Each row comes from the steps of one path. Every step used is in the known rows, and no mark comes twice. Write the path behind each row, first mark first.
Known rows:
sozepo/fezur/mafus/sovap/muzeda/katu: [-2.245, -0.623, -2.335, 2.873, -0.624, -2.174, 0.675, -0.049, 0.004, -2.834, -6.800, -2.141, -6.935, -1.535, -4.142, -2.940, 0.650, 7.016, -5.929]
katu/sozepo/fezur: [2.899, 1.826, -1.272, -1.317, -1.385, -2.660, -0.080, 4.313, 0.728, 3.436, -1.427, -0.045, -2.222, -0.838, -2.287, 2.282, 0.984, -1.207, 0.808]
rugo/sovap/muzeda: [-1.797, 0.977, 2.482, 4.056, 1.225, -1.253, 0.456, -2.983, 1.187, -2.179, -1.487, -2.920, 1.690, -0.436, -0.085, -1.689, 1.594, -2.973, -5.378]
sovap/mafus/katu/sozepo: [7.698, -2.108, 1.848, -6.111, 1.473, -0.288, 0.091, -2.065, 0.782, 1.729, -4.576, -3.330, -3.642, 1.740, -3.261, 0.087, -2.127, 2.720, -1.267]
fezur/mafus/sovap/muzeda/katu: [-2.325, -2.240, 0.164, 1.860, 0.659, 0.173, 0.030, -3.838, 0.524, -3.403, -6.990, -3.017, -5.179, -1.157, -2.729, -3.960, 0.085, 5.093, -4.994]
muzeda/katu/sozepo: [1.250, -1.324, 1.662, -1.304, -0.685, -0.072, -2.467, 0.063, -0.100, 1.134, -4.204, -1.693, -2.732, -1.170, -2.883, 0.736, -1.704, 0.479, 3.470]
sovap/muzeda/sozepo/fezur/mafus: [-4.928, 0.453, -1.173, 0.049, -2.989, -0.788, -0.086, 2.275, -2.481, 1.907, -1.450, 0.308, -0.701, -3.661, -1.965, -1.634, 0.382, 1.924, -5.798]
katu/mafus: [1.699, -1.589, -0.233, -1.753, 0.193, 0.228, -0.708, 0.599, -0.264, -1.135, -2.941, 0.903, -0.150, 0.638, 0.163, 0.113, -1.235, -4.017, -0.430]
sovap/mafus/katu: [5.230, -2.311, 0.804, -3.564, 1.700, -0.110, 0.834, -2.604, -0.348, -1.225, -3.005, -2.238, -2.836, 2.216, -2.240, -1.626, -2.641, 5.897, -3.223]
muzeda/katu: [-1.224, -1.399, 0.479, 1.340, -0.517, 0.234, -1.601, -0.682, -1.559, -1.807, -2.665, -0.484, -1.993, -0.671, -1.524, -0.774, -1.978, 3.599, 1.574]
sovap/mafus/fezur: [4.149, -0.936, -1.647, 0.217, -0.689, 0.858, 1.098, -2.831, -0.102, -0.332, -2.514, 0.123, -2.598, -0.684, -1.370, 1.457, 0.033, 3.305, -1.972]
muzeda/sozepo/fezur/mafus/sovap: [-2.715, 0.402, -3.112, -2.866, -0.985, -1.045, 1.946, 0.126, -1.840, 1.952, -3.507, 0.264, -2.950, -2.779, -2.512, -2.818, 0.567, 4.667, -3.040]
katu/sozepo/fezur/mafus: [2.291, 0.594, -1.751, -4.871, -2.694, -1.048, 1.799, 2.821, 0.131, 4.926, -2.208, 0.586, -4.219, -3.030, -3.575, 1.304, 1.301, -1.229, -0.170]
mafus/sovap: [0.652, 0.237, -0.864, 0.446, 2.286, -0.830, 0.937, -2.033, 1.526, -1.515, -2.771, -1.800, -2.008, 1.301, -0.202, -1.497, 0.920, 2.067, -1.364]
fezur/mafus/katu: [1.128, -2.362, -0.310, -5.043, -0.531, 0.282, 2.199, -2.156, -1.571, 1.562, -1.319, -0.909, -4.695, -0.628, -2.176, -2.354, -0.903, 3.701, -2.001]
mafus/katu/sovap/muzeda: [0.596, -2.437, -0.102, 2.970, 1.222, -0.860, -0.708, -1.179, 0.602, -0.335, -0.591, -3.663, -2.962, 2.638, -0.353, -1.212, 0.216, 2.141, -6.706]
sozepo/fezur/mafus/sovap: [0.253, 0.837, -3.854, -1.858, -0.209, -1.643, 3.449, 0.114, 0.579, 0.414, -3.450, 0.159, -5.399, -1.144, -2.700, -1.929, 2.063, 4.128, -3.355]
rugo/sovap: [-0.640, 0.904, 1.631, 0.988, 0.989, -0.587, 1.370, -3.386, 0.101, -0.448, -0.815, -1.326, 1.557, -0.806, -0.505, -1.366, 1.006, -2.149, -1.231]
muzeda/sozepo/fezur: [-2.964, 1.569, -1.749, -0.073, -1.832, -1.953, -0.772, 3.420, -2.854, 2.051, 0.238, 1.320, 0.830, -2.088, -1.028, -0.135, -0.731, 2.577, -0.474]
katu/mafus/sovap/muzeda/sozepo: [-1.936, -1.313, 0.505, 1.004, 2.090, -0.648, -2.279, -1.216, -0.037, -2.728, -6.101, -2.352, 1.046, 0.765, 0.437, -2.735, -0.921, -2.278, -5.518]
sovap/muzeda/sozepo: [-4.487, 0.048, 1.691, 2.173, -0.526, -0.068, -2.666, 0.085, -1.340, -0.072, -0.767, -1.454, 3.030, -1.137, 0.497, -1.375, -0.584, 0.090, -3.833]

Which path is each row?
[1.026, 0.839, -0.710, 3.721, 0.745, -3.861, -1.852, 1.738, 1.753, -1.216, -7.434, -4.288, -5.791, 0.167, -4.030, -0.390, 0.815, 3.802, -3.218] => mafus/sovap/muzeda/katu/sozepo/fezur
[1.273, -1.301, -0.152, 1.997, 2.800, -1.195, -0.619, -1.283, 2.226, -4.396, -6.377, -2.488, -1.449, 2.326, 0.202, -1.863, 0.503, -2.547, -6.049] => katu/mafus/sovap/muzeda
[4.208, -2.180, -2.654, 1.219, -0.653, 1.732, 1.025, -2.903, 0.810, 0.782, -1.793, -0.061, -2.773, 0.227, -0.889, 2.061, 0.671, 2.108, -3.480] => katu/sovap/mafus/fezur
[-3.405, 1.988, -1.723, 3.857, 0.623, -3.178, -1.077, 1.783, -0.360, -1.103, -3.302, -2.175, -0.703, -0.437, -1.005, -2.204, 0.979, 4.379, -6.131] => mafus/sovap/muzeda/sozepo/fezur
[-5.066, -1.051, -2.332, 1.204, -2.962, 0.159, -0.101, 2.007, -1.643, 2.861, -0.700, 0.106, -1.096, -2.679, -1.710, -1.147, 0.987, 0.722, -7.139] => katu/sovap/muzeda/sozepo/fezur/mafus
[-0.583, 0.419, -2.965, -2.163, -2.632, -0.896, 2.602, 2.292, -1.229, 1.799, -0.901, 1.810, -3.679, -2.476, -2.380, -0.321, 1.029, 1.933, -2.015] => sozepo/fezur/mafus
[8.180, -0.383, -0.676, -5.113, 0.277, -2.576, 0.714, 1.384, 0.053, 2.120, -4.486, -2.440, -5.375, 1.323, -4.445, 0.605, -1.378, 4.691, -2.414] => sovap/mafus/katu/sozepo/fezur
[2.226, -3.936, 0.221, 0.345, 0.056, 2.323, -1.426, -2.317, 0.057, -1.870, -4.614, -1.448, -2.259, 0.997, -2.624, -0.577, -2.810, 4.590, -2.198] => muzeda/katu/sovap/mafus
[1.281, -0.719, -2.897, -3.790, -1.723, -2.079, 2.884, 1.092, -2.195, 2.118, -1.369, 0.099, -6.565, -0.987, -3.402, -1.699, -0.354, 5.855, -3.033] => sozepo/fezur/mafus/katu
[-1.166, -0.891, -0.320, 0.624, 1.251, 0.194, 1.699, -3.150, 1.946, -1.770, -4.362, -2.547, -3.231, -0.558, -0.981, -3.039, 1.916, 1.306, -6.589] => fezur/mafus/sovap/muzeda
[-5.223, 1.226, 0.283, 0.867, -2.084, -1.494, 1.492, -0.865, -2.083, 1.483, -2.156, -0.986, 0.837, -4.470, -2.473, -3.089, 0.890, -0.428, -6.882] => rugo/sovap/muzeda/sozepo/fezur/mafus
[-0.015, -0.988, -1.240, -2.810, 0.956, 0.769, 2.923, -3.387, 0.979, -0.072, -3.643, -0.723, -3.699, -0.873, -1.343, -2.589, 1.200, 1.857, -2.314] => fezur/mafus/sovap
[-0.983, 0.867, -2.794, 1.651, 0.061, -2.309, 2.334, 0.305, 1.338, -1.236, -4.445, -1.681, -4.981, -0.802, -2.258, -2.259, 2.546, 3.345, -7.467] => sozepo/fezur/mafus/sovap/muzeda
[3.068, -0.329, 2.394, -1.369, 1.745, 0.606, 1.651, -4.782, 1.075, -1.863, -3.385, -1.640, 1.622, -0.120, -1.641, -1.553, -0.577, -0.241, -3.592] => rugo/sovap/mafus
[0.099, -2.237, 1.294, -0.366, 0.702, 0.124, -0.761, -3.034, 1.681, -0.672, -8.489, -4.420, -6.031, -1.596, -3.968, -2.507, 0.278, 1.843, -3.074] => fezur/mafus/sovap/muzeda/katu/sozepo
[-0.496, 0.452, 0.016, 3.938, 2.774, -1.334, -0.162, -1.629, 2.365, -3.113, -3.507, -3.437, -1.528, 1.579, 0.028, -2.106, 1.737, 1.376, -5.657] => mafus/sovap/muzeda
[3.352, -2.468, -0.321, -1.041, 0.712, 2.177, 0.393, -1.713, 1.349, -0.222, -1.880, -0.632, -0.554, 1.754, -0.867, 0.311, -0.699, 0.959, -3.796] => katu/sovap/mafus
[3.623, -2.252, 0.804, -7.310, -0.675, 0.211, 1.580, -1.790, -0.372, 4.421, -2.930, -2.199, -5.424, -1.113, -3.211, -0.940, -0.647, 0.512, 0.023] => fezur/mafus/katu/sozepo
[0.532, -3.022, 0.472, -0.622, -0.342, 0.361, -2.351, -0.073, -1.540, -2.727, -5.364, 0.330, -1.956, -0.085, -1.584, -0.652, -2.998, -0.246, 1.139] => muzeda/katu/mafus
[1.332, -2.670, -0.644, 0.150, 1.997, -0.526, -1.315, -2.014, -0.101, -4.452, -8.323, -1.467, -3.891, 1.130, -1.746, -2.255, -2.199, 1.741, -0.203] => muzeda/katu/mafus/sovap
[-4.532, -1.397, 0.569, 3.484, -0.391, 0.966, -2.741, 0.185, -0.446, 0.996, -0.052, -1.764, 2.525, -0.148, 0.835, -0.957, -0.211, -1.391, -5.248] => katu/sovap/muzeda/sozepo
[-4.160, 1.637, -0.795, 3.258, -1.725, -2.308, -1.856, 3.788, -2.047, 0.498, -0.699, -0.462, 1.287, -1.585, -0.810, -0.605, 0.065, 2.083, -4.820] => sovap/muzeda/sozepo/fezur
[-0.227, -2.763, -1.054, 5.007, -1.394, -0.550, -2.861, -0.947, -1.402, -3.459, -6.035, -0.707, -4.309, -1.170, -1.481, 0.631, -1.058, 0.145, -2.750] => sovap/muzeda/katu/mafus/fezur
[4.533, 0.783, -1.461, -2.843, -0.372, -3.769, 0.234, 3.045, -0.397, 3.613, -1.849, -1.921, -5.348, 0.645, -3.457, 0.851, -0.140, 2.743, -0.227] => mafus/katu/sozepo/fezur
[-1.408, -2.728, -0.627, 2.305, -0.639, 1.090, -1.653, -0.750, -0.413, -0.609, -1.911, -0.927, -2.393, 0.174, -1.497, -0.279, -1.255, 2.468, 0.112] => muzeda/katu/sovap
[1.611, -0.511, -2.143, -2.967, -0.825, -1.590, 1.136, 0.131, 0.166, 1.615, -7.689, -1.583, -8.112, -2.349, -5.402, -1.082, 0.289, 4.760, 0.208] => muzeda/katu/sozepo/fezur/mafus/sovap
[2.189, -1.363, -2.517, 0.312, -1.044, -0.267, 0.049, -0.730, -0.864, -0.120, -2.812, 1.437, -2.714, -0.627, 0.082, 1.719, 0.059, -2.753, 0.022] => katu/mafus/fezur
[0.772, -0.922, 1.564, 2.784, 1.974, -1.437, -2.462, -1.822, 2.361, -2.015, -7.538, -5.084, -4.095, 0.587, -2.784, -1.357, 0.043, 1.972, -2.103] => mafus/sovap/muzeda/katu/sozepo
[-4.244, -1.070, 0.305, -0.521, 0.496, 0.771, 0.262, -3.143, -0.293, -0.227, -4.361, -2.178, -0.780, -2.103, -0.953, -4.027, 0.494, 2.025, -6.121] => fezur/mafus/sovap/muzeda/sozepo
[3.038, 0.982, -2.693, -4.295, -0.211, -1.750, 2.768, 0.731, 1.679, 3.493, -5.132, -1.104, -6.036, -1.564, -3.610, -0.365, 2.297, 1.073, -1.578] => katu/sozepo/fezur/mafus/sovap
